What can hang from each mark
nuso: bureg fadefe saluf
saluf: nuso
tapad: bureg
pofito: bureg
bureg: nuso pofito tapad vano
fadefe: nuso tapad
vano: bureg

Every row comes from one small tree of marks. Brackets hold a mark, then the marks that hang from it, in alphabetical order. Every link used is in the known rows. Which tree was each row made from?
Known rows
[bureg [nuso fadefe] pofito tapad]: [ 1.89  4.50 -0.62  1.68 -1.29  1.65  2.51 -2.98  0.25 -1.60  1.56 -0.41
  2.44 -3.87  2.71 -0.56  2.89 -2.39 -0.69 -1.83  1.11  2.13 -0.07 -0.44]
[pofito bureg]: [ 0.04  0.65 -0.14  0.34  0.06 -0.38 -0.88  1.04  1.02  0.98  2.21 -0.11
 -1.49  0.13 -0.56  0.67 -0.22 -0.18  1.15  1.33  0.44 -0.93  0.21 -0.84]
[fadefe [nuso [bureg pofito]]]: [ 0.84  0.92  0.56  1.33 -0.29  2.33  0.50 -0.69 -2.28 -1.68  0.70  0.61
 -0.67  1.70  0.15  0.45 -2.00  0.25  2.06 -4.97 -1.99  0.00  0.67  0.37]
[saluf [nuso [bureg pofito]]]: [ 2.05 -0.26 -0.71  1.35 -0.95  2.20  0.99 -0.56 -3.10 -0.88 -1.57 -0.33
  1.51  0.16  1.28  0.75 -1.38  0.29 -0.04 -3.48 -1.66  0.46  0.92 -0.03]
[nuso [bureg pofito vano] fadefe saluf]: [-0.36  3.73  2.60  2.53 -2.03  4.40  1.69 -2.17 -2.18  0.49 -1.06 -0.17
 -0.38 -1.73  2.75 -2.16  0.13 -2.10  1.58 -4.23  1.36  0.94  3.26 -1.19]
[bureg [nuso fadefe saluf] pofito tapad]: [-0.88  5.50  0.35  2.19 -1.22  2.13  3.90 -3.49 -0.37 -0.24  0.76 -0.16
  2.03 -5.51  3.45 -0.53  2.70 -3.02 -0.20 -3.19  1.54  2.17  0.57  0.23]
[pofito [bureg nuso tapad]]: [ 0.63  1.74 -0.78  1.01  0.34  0.35  0.70 -2.39  1.51 -0.77  4.10  0.22
  0.26 -2.11  1.52  1.13 -0.64 -1.81 -0.50  0.37  1.28 -1.28 -0.56  0.43]
[nuso [bureg tapad vano] fadefe saluf]: [-1.39  4.70  2.26  1.40 -1.16  4.02 -0.50 -4.45 -0.90  1.65  1.51 -0.29
  0.00 -2.40  2.57 -1.48 -2.03 -2.92  0.65 -4.53  3.29 -0.91  1.27 -0.63]
[pofito [bureg [nuso fadefe] tapad vano]]: [ 2.61  4.80  0.39  1.05 -0.51  2.23 -0.06 -3.49  1.97 -0.85  4.69  0.63
  0.91 -2.24  2.83 -1.31  1.13 -2.82 -0.24 -0.20  2.48 -1.34  0.88 -0.70]
[tapad [bureg nuso vano]]: [ 2.36 -0.76  0.51  0.64 -0.71  1.67  1.02 -1.37  3.33 -3.40  1.19  1.53
 -0.27 -0.43  4.27 -1.92 -0.96 -1.96 -1.97 -1.67  1.97 -1.24  2.35  2.29]
[tapad bureg]: [-0.07 -0.96 -0.10 -0.47 -0.77 -0.64 -1.08  1.45  3.11 -0.11  0.79 -0.01
 -1.87 -0.21  0.89 -0.42 -1.34 -0.47 -0.42 -1.11  1.88 -0.34  0.47  1.08]
[nuso [fadefe tapad]]: [-0.75  4.61  0.11 -1.09 -0.70  3.09 -1.19 -0.52  2.34  1.23 -0.37 -0.93
 -0.47 -1.18 -0.02 -2.23  0.84  0.60 -0.92 -3.37  1.48  1.42  0.86 -1.33]
[fadefe [tapad [bureg nuso vano]]]: [ 1.57  0.78  0.14  0.01 -0.91  3.56  0.21 -0.98  5.20 -3.22  0.84  0.41
 -0.45  0.33  4.67 -3.10 -1.61 -0.93 -3.46 -4.21  2.72  0.09  3.12  2.54]
[saluf [nuso bureg [fadefe tapad]]]: [ 0.26  3.70 -0.42 -0.74 -0.60  5.13 -1.07 -2.26 -0.49  1.01 -1.63 -0.67
  0.39 -0.88  0.26 -1.04 -2.39  1.09 -1.33 -6.54  0.04 -0.14  0.99 -0.93]
[vano [bureg nuso tapad]]: [ 0.61  0.72 -1.27  2.50 -0.61  0.30  1.55 -1.69  2.20 -1.08  4.31 -0.62
 -0.29 -3.12  2.84  0.84 -0.24 -0.05 -1.01 -2.29  0.62 -1.96 -0.68  1.68]
[saluf [nuso bureg]]: [ 0.88 -0.48 -0.56  0.10  0.07  2.30 -0.01 -1.79 -2.63 -0.04 -1.25  0.16
  0.82  0.07  0.32  0.96 -3.07  0.55 -0.49 -3.51 -1.28 -1.37  0.17  0.22]
[saluf nuso]: [ 1.36  0.82 -0.90 -0.59 -0.06  0.66  0.03 -0.14 -1.21  0.09 -0.92  0.23
  1.90 -0.32  0.60  0.25  0.05  0.61 -0.57 -1.79 -1.23 -0.58 -0.01  0.33]
[vano [bureg [nuso fadefe]]]: [ 0.13  2.31 -0.34  2.00 -0.67  1.93  1.96 -1.20  1.68 -0.19  1.90  0.13
 -1.66 -3.93  1.40 -0.32  1.17  0.81 -0.16 -2.88 -0.54 -1.90  0.49 -0.02]
[fadefe [nuso saluf] [tapad [bureg vano]]]: [-1.16  3.98  1.74 -0.64 -0.93  3.53 -1.01  0.11  4.36 -0.74  1.79  0.82
 -1.63  1.17  3.68 -3.16 -2.31 -0.47 -0.30 -8.22  2.08 -0.23  3.23  2.98]
[nuso bureg]: [-0.62 -1.42  0.36  0.77  0.07  1.94 -0.19 -1.63 -1.50 -0.26 -0.41 -0.07
 -1.26  0.51 -0.29  0.70 -3.49 -0.04  0.07 -2.04 -0.14 -0.95  0.26 -0.12]
[bureg nuso]: [ 0.37 -0.22 -0.31  0.66  0.59  1.53  2.70 -2.51 -0.08 -2.22 -0.33  1.30
  0.68 -1.75  1.46  0.22 -0.19 -0.75 -1.53 -0.83 -0.77 -0.51  0.26  1.14]
[bureg [nuso fadefe] pofito tapad vano]: [ 4.24  4.81  0.33  2.24 -1.86  2.80  2.18 -3.45  0.44 -3.03  2.41  0.06
  3.48 -2.49  4.89 -2.44  3.47 -3.29 -0.91 -1.60  2.03  1.66  1.66 -0.14]
[tapad [bureg pofito vano]]: [ 3.34 -0.37  0.57  1.31 -2.31  0.20 -0.28  2.26  2.73 -2.23  1.24 -0.22
 -0.19  1.16  3.81 -2.33  1.03 -1.59 -0.05 -0.76  2.18  1.33  2.94  0.91]
[nuso [fadefe tapad] saluf]: [-3.65  5.85  1.20 -0.55 -0.78  3.51  0.24 -1.20  1.65  2.66 -1.23 -0.74
 -0.93 -3.00  0.87 -2.21  0.54 -0.13 -0.38 -4.89  1.98  1.37  1.62 -0.57]

Which tree is each row?
[ 3.14  0.44  0.47  2.64 -1.87  2.12 -0.14 -1.89 -1.20 -2.00  2.33 -1.07
  1.55  1.27  3.48 -0.80 -1.39 -2.15  0.24 -1.91  1.89  0.90  1.41 -0.03] => [nuso [bureg pofito tapad vano]]
[-0.84  0.08  0.42  1.91 -1.27  1.05  3.62  0.05  2.02 -1.81 -0.55  0.67
 -0.87 -3.13  3.98 -0.55  0.06 -2.06 -0.74 -2.96  1.16  1.17  2.22  2.30] => [tapad [bureg [nuso saluf] pofito]]
[ 2.53  3.12  0.54  0.03 -1.86  2.93 -1.32  1.92  4.28 -2.82  2.34  0.05
 -0.42  2.90  3.78 -3.47 -0.29  0.05 -0.32 -6.70  1.37  1.54  3.38  2.15] => [fadefe nuso [tapad [bureg pofito vano]]]
[ 0.66  4.25 -0.88 -1.93 -1.14  2.89 -1.94  0.40  3.13  1.08 -0.60 -0.53
  0.17 -1.53  1.24 -1.92 -0.18  0.78 -1.71 -5.55  1.49  0.50  1.26  0.14] => [saluf [nuso [fadefe [tapad bureg]]]]
[ 1.80  0.15  0.69  1.29 -0.78  2.25 -1.26 -3.24 -0.59 -1.18  2.49 -0.47
  0.81  1.24  2.37 -0.58 -3.26 -1.88 -0.42 -2.04  2.20 -1.18  0.59  0.34] => [nuso [bureg tapad vano]]
[ 2.83  4.60  0.56  0.78 -0.58  2.95  0.82 -4.93  1.19 -2.02  2.78  0.78
  2.73 -2.54  3.76 -2.09  1.42 -3.02 -1.56 -1.66  2.35 -0.59  0.77  0.21] => [bureg [nuso fadefe] tapad vano]
[-1.99  4.49 -0.01  2.42 -0.89  1.64  2.29 -2.87  1.86  1.33  3.53 -0.51
 -0.99 -5.97  2.87  0.19  0.75 -0.83 -0.06 -4.38  1.50 -1.78 -0.02  0.76] => [vano [bureg [nuso fadefe saluf] tapad]]
[ 1.53  1.56  1.40  3.11 -1.14  2.82  5.10 -2.27 -1.08 -3.31 -0.63  1.18
  2.15 -1.90  5.59 -1.86  2.20 -2.67 -0.68 -1.85  0.10  1.22  3.51  1.56] => [bureg [nuso saluf] pofito vano]
[-1.00  1.34  1.70  1.87 -0.87  2.80  0.14 -3.83 -1.24  0.29  1.64 -0.30
  0.35 -0.67  3.26 -0.56 -3.49 -2.69  0.19 -3.63  2.73 -1.19  1.33  0.92] => [nuso [bureg tapad vano] saluf]
[-2.11  4.27  0.87  0.90  0.16  2.37  2.31 -2.42  0.65  1.27  0.96  1.18
 -1.43 -4.33  0.74 -0.01  0.52 -1.51  0.72 -1.43  0.59 -1.23  1.09 -0.72] => [pofito [bureg [nuso fadefe saluf]]]
[ 0.17  3.22  0.08  0.52  0.21  1.82  1.08 -1.89  0.99  0.08  1.63  0.93
 -1.09 -2.97  0.12 -0.01  0.84 -0.94  0.28 -0.19  0.17 -1.22  0.50 -1.26] => [pofito [bureg [nuso fadefe]]]
[ 0.91  4.14  0.81 -1.02 -1.67  3.27 -2.37  0.31  4.97  0.07  0.91 -0.57
 -1.24 -0.25  2.28 -3.97  0.21 -0.54 -1.34 -4.18  3.58  0.75  2.67 -0.17] => [nuso [fadefe [tapad [bureg vano]]]]
[ 3.39  2.19  0.70  1.56 -2.07  2.51  1.65 -0.54  2.92 -3.08  0.78  0.88
  0.20 -1.86  4.58 -2.98  2.06 -2.42 -0.89 -2.30  2.00  1.03  3.13  0.67] => [tapad [bureg [nuso fadefe] pofito vano]]
[-0.94  2.12  0.36 -0.44  0.25  4.64 -1.19 -1.76  0.39 -1.01  0.72  0.11
 -1.45  2.34  0.07 -0.76 -4.44  1.41 -0.12 -7.81 -0.77 -0.53  0.96  1.13] => [fadefe [nuso bureg] tapad]
[-1.84  1.26  0.68  2.66 -1.44  1.69  1.58 -2.03 -2.02  0.74  0.62 -1.28
  0.13 -1.79  2.26  0.92 -2.10 -2.09  0.87 -3.64  1.63  1.18  0.52  0.38] => [nuso [bureg pofito tapad] saluf]
[-0.85  1.12  0.48  2.59 -0.57  1.75  5.35 -1.69 -1.37 -1.90 -1.52  0.76
  1.16 -3.34  3.48 -0.07  1.54 -1.73 -0.40 -2.16 -0.75  1.72  1.74  1.29] => [bureg [nuso saluf] pofito]
[ 1.33  2.25  1.69  0.72 -0.91  4.06 -1.05 -2.82 -1.05 -0.15  0.16  0.23
 -0.56 -0.05  0.94 -1.87 -1.51 -1.13  0.52 -2.86  1.27 -1.16  1.89 -1.53] => [nuso [bureg vano] fadefe]
[ 0.21  4.06 -0.15 -0.33 -2.12  2.44 -1.22  1.71  4.26  0.44 -0.08 -1.39
 -1.35 -1.23  1.47 -2.69  1.28  0.01 -0.80 -4.22  2.73  2.66  2.03 -0.68] => [nuso [fadefe [tapad [bureg pofito]]]]
[-1.94  1.48  0.50  1.36  0.62  1.39  2.80 -1.88  0.33  0.12  1.08  1.24
 -1.23 -2.89  1.42  0.87 -0.67 -1.38  0.25 -0.67  0.05 -1.42  1.02  0.65] => [pofito [bureg [nuso saluf]]]
[ 2.16  1.45 -1.04  2.21 -0.79  0.68  3.05 -2.33 -0.04 -2.92  1.77 -0.31
  2.70 -2.31  3.46  0.33  1.63 -2.20 -1.21 -0.98  0.54  1.93 -0.10  1.00] => [bureg nuso pofito tapad]
[ 3.95  0.12  0.08  1.68 -1.38  3.09  0.74 -1.01 -2.91 -1.97 -0.82  0.02
  2.26  1.29  3.02 -0.79 -0.95 -0.35 -0.07 -3.26 -0.93  0.14  2.28  0.15] => [saluf [nuso [bureg pofito vano]]]
[ 1.27  0.46  1.23  2.35 -1.77  1.98  3.37 -0.56  2.17 -3.07  0.20  1.20
  0.01 -1.82  5.88 -2.07  0.63 -2.89 -1.04 -2.80  1.91  0.86  3.69  2.49] => [tapad [bureg [nuso saluf] pofito vano]]
[ 0.19  1.84  1.38  1.86  0.05  2.25  2.47 -2.31  0.67 -1.19  1.91  1.59
 -0.34 -1.78  3.43 -0.84 -0.13 -2.16 -0.05 -0.55  0.85 -1.79  2.65  0.83] => [pofito [bureg [nuso saluf] vano]]
[-0.53  3.25  0.41  0.38 -0.62  2.59 -1.54 -3.39 -0.53  1.38  1.60 -0.94
 -0.37 -1.77 -0.39  0.19 -2.24 -1.34  0.42 -3.25  2.06 -0.54 -0.87 -1.50] => [nuso [bureg tapad] fadefe]
[ 0.45  2.23  0.72  1.49 -1.44  2.99  0.34 -1.00 -1.84  0.22 -0.95 -0.80
 -0.74 -1.22 -0.09 -0.47 -0.13 -0.50  1.30 -2.83  0.11  1.24  1.09 -2.10] => [nuso [bureg pofito] fadefe]
[ 2.43  2.26  0.23  0.93 -0.79 -0.19 -1.98 -0.58  1.84  0.00  5.08 -0.53
  0.53  0.80  2.16 -0.61 -0.03 -1.98  0.67  1.34  2.69 -1.04  0.64 -0.32] => [pofito [bureg tapad vano]]
[-0.86  3.14  1.90  1.12 -0.09  3.24 -0.21 -3.81 -1.56 -0.27  2.92  1.01
  0.14  0.61  2.40 -0.53 -3.70 -1.75  1.57 -6.55  0.73 -1.92  0.80  1.75] => [fadefe [nuso [bureg tapad vano] saluf]]
[-2.20  4.64  1.22  2.19 -1.78  2.90  1.06 -2.74 -1.78  2.18  0.40 -1.31
 -0.17 -3.59  1.52 -0.07 -0.63 -2.31  1.51 -4.61  2.13  1.49  0.56 -1.30] => [nuso [bureg pofito tapad] fadefe saluf]
[ 1.55  1.25 -1.20  3.19 -2.12 -1.16  0.34  1.89  1.66  0.17  4.42 -2.35
 -0.21 -1.45  2.38  0.48  1.78  0.40  0.94 -1.40  0.86  0.62 -0.17  0.33] => [vano [bureg pofito tapad]]
[-1.89  2.10  1.36  1.85 -0.31  2.90  1.85 -1.18 -2.90 -0.26 -0.02  0.78
 -0.99  0.05  0.83  0.48 -2.30 -0.38  2.41 -6.41 -1.64  0.11  1.23  0.90] => [fadefe [nuso [bureg pofito] saluf]]
[ 3.64 -0.52  0.36  1.95 -1.73  1.54  2.26 -0.05  2.67 -4.24  0.85  0.99
  0.53 -0.38  5.23 -2.20  0.92 -2.31 -1.37 -1.53  1.59  0.82  3.20  1.89] => [tapad [bureg nuso pofito vano]]
[ 2.27  0.82 -1.15  1.38 -1.19  1.69  0.27 -1.47 -2.43 -0.54  0.47 -1.09
  2.43 -0.38  1.91  0.99 -1.54 -0.63 -0.27 -3.73 -0.18  0.58 -0.10  0.14] => [saluf [nuso [bureg pofito tapad]]]
[-2.95  4.50  0.96 -0.67  0.21  3.35  0.28 -0.79  1.28  0.59  0.44  0.49
 -0.78  0.23  1.12 -1.37 -1.57  0.79  0.21 -7.33 -0.19  0.39  1.32  1.91] => [fadefe [nuso saluf] tapad]
[-2.34  3.44  1.11  1.20 -0.71  4.88  1.22 -1.10 -0.64 -0.44 -0.21 -0.19
 -1.36  0.71  1.71 -0.91 -2.99  0.37  0.73 -9.05 -0.59  1.28  2.27  1.38] => [fadefe [nuso [bureg pofito] saluf] tapad]
[-1.26  0.04  2.33  1.80 -0.52  3.44  1.09 -2.76 -1.82  0.00 -0.44  0.54
 -0.76 -0.01  2.52 -0.89 -3.22 -1.58  0.44 -3.38  1.15 -1.41  2.54  0.79] => [nuso [bureg vano] saluf]
[-3.71  3.10  1.88  0.74 -0.40  3.62  0.70 -2.88 -1.78  2.63 -1.61  0.05
 -1.92 -3.04 -0.16 -0.25 -2.28 -0.97  1.20 -4.53  0.99 -0.81  0.95 -1.20] => [nuso bureg fadefe saluf]
[-0.55  2.58 -0.07 -1.44 -0.37  2.26 -2.07  1.17  4.56 -0.94  1.97  0.29
 -2.01  1.75  1.18 -1.75 -2.43  0.97 -0.64 -6.93  1.02  0.06  1.18  2.20] => [fadefe nuso [tapad bureg]]
[ 2.89  0.96 -0.03  1.16 -1.95  3.39  1.34  0.16  4.63 -4.05  0.71 -0.10
  0.20  0.41  5.52 -3.35  0.02 -1.11 -2.95 -4.03  2.41  1.98  3.80  2.20] => [fadefe [tapad [bureg nuso pofito vano]]]
[-0.49  2.05 -0.61  4.16 -1.66  0.53  3.98 -0.90  1.01 -0.75  3.32 -0.98
 -0.01 -4.43  4.53  0.67  1.29 -0.84  0.08 -3.49  0.55  0.06  0.59  1.82] => [vano [bureg [nuso saluf] pofito tapad]]
[ 2.65  1.29  1.27  1.77 -0.82  3.23  0.21 -1.10 -2.13 -2.69  1.32  0.91
  0.14  2.84  1.89 -1.16 -1.48 -0.47  1.85 -4.84 -1.35 -0.22  1.99  0.64] => [fadefe [nuso [bureg pofito vano]]]
